What can hang from each mark
C: E P Y
Y: C R W
H: C W
P: C
R: H
E: C
U: E P

Each row was made from one small tree. The marks that hang from a mark follow it in brackets, in alphabetical order. Every link used is in the known rows. Write each row's tree.
Known rows
H{C{E} W}: [ 4.78  1.84 -1.06 -3.40 -2.79  3.49 -0.86  1.24 -3.13 -1.69  4.12  3.01
  0.00 -1.02 -0.99 -0.27 -0.38  0.80 -3.33  1.13]
U{E P{C{Y{W}}}}: [-1.74 -0.20 -2.95  0.13  0.22 -2.87  1.19 -0.53 -2.32 -2.27 -1.90 -1.50
 -0.75  2.81  0.23  5.14  0.58  2.80  3.39 -0.16]
H{C{P Y} W}: [ 0.91 -2.73 -0.73  0.32 -2.29  2.66  0.90  2.95 -3.98 -1.78  5.53  0.50
 -2.49 -1.43 -1.41  1.91  0.06 -2.54 -1.09  1.81]
P{C{Y{R{H} W}}}: [ 0.71 -1.89  0.64 -3.20  1.38  0.46  2.67  4.40  1.41 -0.34  0.56 -7.16
 -4.02 -1.57  1.32  7.41  1.61 -0.50 -0.80 -0.80]
C{E P}: [-2.44  1.69 -0.30 -0.14 -1.52  1.48  0.17  1.24  0.40 -3.99  1.00  3.14
 -1.65 -0.23  1.44  0.37  1.47 -1.16 -0.01  1.10]
Y{C{E P} R W}: [-2.69  6.05 -0.75 -2.01 -0.14  7.17  3.52  2.81  1.99 -4.39 -3.44 -1.28
 -2.92 -1.26  3.08  0.05 -0.96  2.38 -2.43 -4.69]
U{P}: [-1.22  1.20 -0.07  0.53 -1.04  1.82  0.37 -2.30 -1.68  2.31 -2.04  0.11
  1.36  2.55 -0.25 -0.15 -1.34  0.48  2.76 -1.07]
R{H{C{E P Y}}}: [-1.33 -1.10  0.24 -0.68 -0.71  0.62  0.62  4.62 -1.87 -3.60  1.79  0.40
 -4.91 -2.30  2.16  5.74  4.05 -4.49 -1.56  1.70]
P{C{E Y{R W}}}: [ 0.02  0.72 -5.61 -3.84 -0.14  3.52  1.28  3.49  2.16 -3.91  2.31 -2.31
 -2.79 -0.05  1.61  5.63  3.17  1.92 -0.10 -0.13]
Y{R{H} W}: [ 0.79  1.86  3.31 -2.96  1.99  2.92  2.44  1.20  0.81  0.22 -1.91 -6.02
 -2.23 -1.51  0.89  1.86 -1.84 -0.25 -3.05 -2.58]
R{H{C}}: [ 2.56 -0.65  3.56 -1.79  0.86 -0.20  1.30  1.42 -2.37  1.34 -1.38 -2.17
 -2.12 -1.90 -0.32  1.56  0.08 -2.08 -2.41 -0.43]
E{C}: [ 0.97 -0.13 -0.32 -0.48  0.19 -1.54 -0.89  1.16 -0.75  1.75 -2.35 -0.27
  1.77  0.10 -0.57 -1.47  1.65  0.24  3.61 -2.65]
E{C{Y{R}}}: [ 0.43 -1.19 -3.72  0.18  0.41  2.44 -0.48  3.08 -1.57  1.83  1.61 -1.86
 -0.06  0.22  0.50  1.97  3.45  0.00  3.60 -3.20]
P{C{Y}}: [-0.12 -3.66 -2.71 -0.33 -0.52 -2.56  0.27  2.74  0.56 -0.44  2.89 -1.25
 -1.84 -0.09  0.49  5.45  3.35 -0.20  2.13  1.60]
P{C{E Y{R{H}}}}: [ 1.73 -1.37 -0.68 -2.93 -0.61  0.96  0.56  5.37  0.43 -0.61  4.21 -2.57
 -4.17 -1.69  3.27  8.83  4.32 -0.60 -1.04  1.14]
U{E{C{Y{W}}} P}: [-2.50  0.89 -2.90  1.39  1.06 -2.66 -0.73 -0.27 -3.51 -1.35 -4.69 -1.15
  1.84  2.99 -0.18  1.84  1.40  2.17  5.79 -3.37]
H{C W}: [ 4.94 -0.17  0.53 -2.05 -1.78  2.46  0.29  0.42 -3.92  0.75  2.98  0.83
  0.18 -0.90 -2.31 -1.13 -2.01  0.36 -2.46  0.53]
C{E P Y{R W}}: [-3.94  1.92 -4.04 -1.13 -0.34  5.98  1.36  2.68  1.61 -5.90  2.09 -0.91
 -3.61 -0.23  2.12  3.36  1.89 -0.72 -0.54 -0.77]
R{H{C{Y} W}}: [ 3.77 -3.15  2.60 -1.69 -1.05 -0.22 -0.17  4.29 -3.62  0.86  4.59 -2.38
 -2.46 -2.84 -0.57  5.01  0.60 -2.59 -3.14  1.52]
E{C{P Y}}: [-3.24 -2.81 -1.52  1.93 -0.47 -1.33 -0.49  3.39 -1.21 -0.64  0.42 -0.01
 -0.85 -0.36  0.42  1.72  3.76 -2.57  5.10 -1.21]

Write each row's tree
[-1.63 -0.51 -4.44 -3.26 -0.35 -1.45  0.14  3.88  3.20 -5.10  0.89 -0.78
 -2.25 -0.09  1.34  5.84  3.80  0.64  0.70  1.66]
P{C{E Y{W}}}
[-4.13 -0.61 -3.05  0.94 -1.59  0.72 -0.77  3.18  0.68 -4.94  3.33  2.61
 -2.91 -0.29  2.28  3.95  3.97 -2.47  0.72  2.09]
C{E P Y}
[-5.25 -1.30 -1.52  0.77  0.58  0.11  1.38  1.93  1.73 -4.59 -0.33 -1.83
 -2.60 -0.57  0.53  2.66  0.89 -2.48  0.71  0.18]
C{P Y{W}}
[-3.24 -0.24 -2.67 -0.36  0.80  3.57  1.71  3.11 -0.23 -1.48 -0.84 -3.56
 -1.52 -0.07  0.37  1.04  1.81 -0.97  3.67 -3.85]
E{C{P Y{R W}}}
[ 4.49  2.06  3.41 -3.63 -2.55  6.53  1.95  3.26 -4.41 -0.77  4.61 -0.34
 -3.58 -2.79  0.49  1.67 -1.45 -1.47 -4.77  0.02]
Y{R{H{C{E P} W}}}
[-0.55  0.25 -0.68 -3.66  1.13  0.21  0.51  3.93  0.17 -4.31 -0.99 -2.21
 -3.54 -1.82  1.34  5.86  3.20 -2.25 -2.98  0.69]
R{H{C{E Y{W}}}}
[-1.46  0.24 -3.51 -1.14  1.44  4.29  1.45  1.77  1.07 -1.86  1.06 -3.65
 -1.72  0.11  0.55  3.03  0.57  0.58 -0.52 -1.68]
C{Y{R W}}
[ 4.48 -1.90  0.53 -4.35 -2.45  1.84 -0.09  6.49 -1.09  0.05  7.89 -2.57
 -3.37 -2.56  1.98  8.55  2.26  0.12 -2.52  1.85]
P{C{E Y{R{H{W}}}}}
[ 0.59 -0.06 -1.09 -4.68  0.45  1.21  1.69  5.46  2.33 -2.85  1.55 -4.73
 -4.34 -1.82  2.64  8.53  3.27  0.16 -1.54 -0.06]
P{C{E Y{R{H} W}}}
[-0.45 -1.31  1.77  2.08  1.25 -1.93  0.59  3.92 -4.92 -0.45  0.96 -2.53
 -2.71 -1.57  2.34  4.46  2.87 -1.46  1.86 -2.54]
U{E{C{P Y{R{H}}}}}
[ 3.73 -1.24  1.06 -3.14 -1.86  0.84 -1.45  5.30 -2.84 -1.66  5.51  0.11
 -2.70 -2.63  0.73  5.87  2.50 -2.09 -3.76  2.27]
R{H{C{E Y} W}}
[ 0.34  0.13 -0.45 -1.72  0.01  2.50 -0.43  4.43  0.18 -0.94  3.59 -1.79
 -3.46 -1.50  3.43  6.89  3.66 -1.42 -2.30  0.26]
C{E Y{R{H}}}
[ 5.34 -1.06  5.00 -2.85 -1.13  0.52  0.53  2.30 -3.89  1.80  2.37 -2.21
 -1.21 -2.65 -1.29  1.45 -2.02 -1.40 -3.95  0.52]
R{H{C W}}
[ 2.37 -1.28 -1.84 -0.31 -2.20  7.18  2.14  2.53 -4.78 -0.44  6.81 -0.62
 -3.01 -1.09 -1.22  1.96 -0.61 -1.28 -1.94 -0.08]
H{C{P Y{R}} W}
[-2.72  3.35  0.40  0.31 -1.23  1.79  1.52  3.08  1.23 -3.66 -2.37  2.19
 -2.34 -1.29  3.37  0.68  0.94  0.55 -0.74 -2.04]
Y{C{E P}}
[-3.54  1.19  0.37 -2.19  0.39  3.87  1.84  4.65  1.41 -4.74  1.08 -3.44
 -4.90 -2.03  3.15  6.07  1.91 -2.69 -2.07 -0.28]
C{E P Y{R{H} W}}
[-0.23 -1.79 -4.08 -1.74 -1.57 -1.47 -0.90  4.10  1.29 -2.92  3.65  1.37
 -2.13 -0.03  1.93  6.06  4.99  0.27  1.42  2.49]
P{C{E Y}}
[ 0.81  4.84 -1.76 -1.44 -0.73  5.73  1.36  2.55  0.55 -0.71 -1.11  0.48
 -1.62 -1.00  3.41  0.82  0.50  3.36 -2.39 -3.89]
Y{C{E} R}
[-1.37  4.95 -0.46 -0.17 -1.11  6.72  2.53  2.86  0.16 -2.27 -0.89  1.06
 -2.91 -1.13  3.52  0.59  0.12  1.70 -1.85 -3.74]
Y{C{E P} R}
[-0.50  0.84 -5.04 -0.56 -1.21  7.30  1.77  2.85 -2.72 -3.37  4.02  1.61
 -4.20 -0.24  1.39  3.18  2.87 -1.57 -0.83 -0.03]
H{C{E P Y{R}}}
[-2.35 -1.09  1.94 -0.97  1.50  1.61  1.95  4.81 -0.06 -0.62 -1.66 -6.25
 -2.98 -1.79  1.26  3.53  1.84 -2.78  2.13 -3.70]
E{C{P Y{R{H} W}}}
[-0.32  0.94 -4.93 -0.91 -0.66  4.96 -0.81  2.77  0.14 -2.13  4.38  0.83
 -2.13  0.05  2.38  4.40  3.51  0.27 -0.50  0.12]
C{E Y{R}}
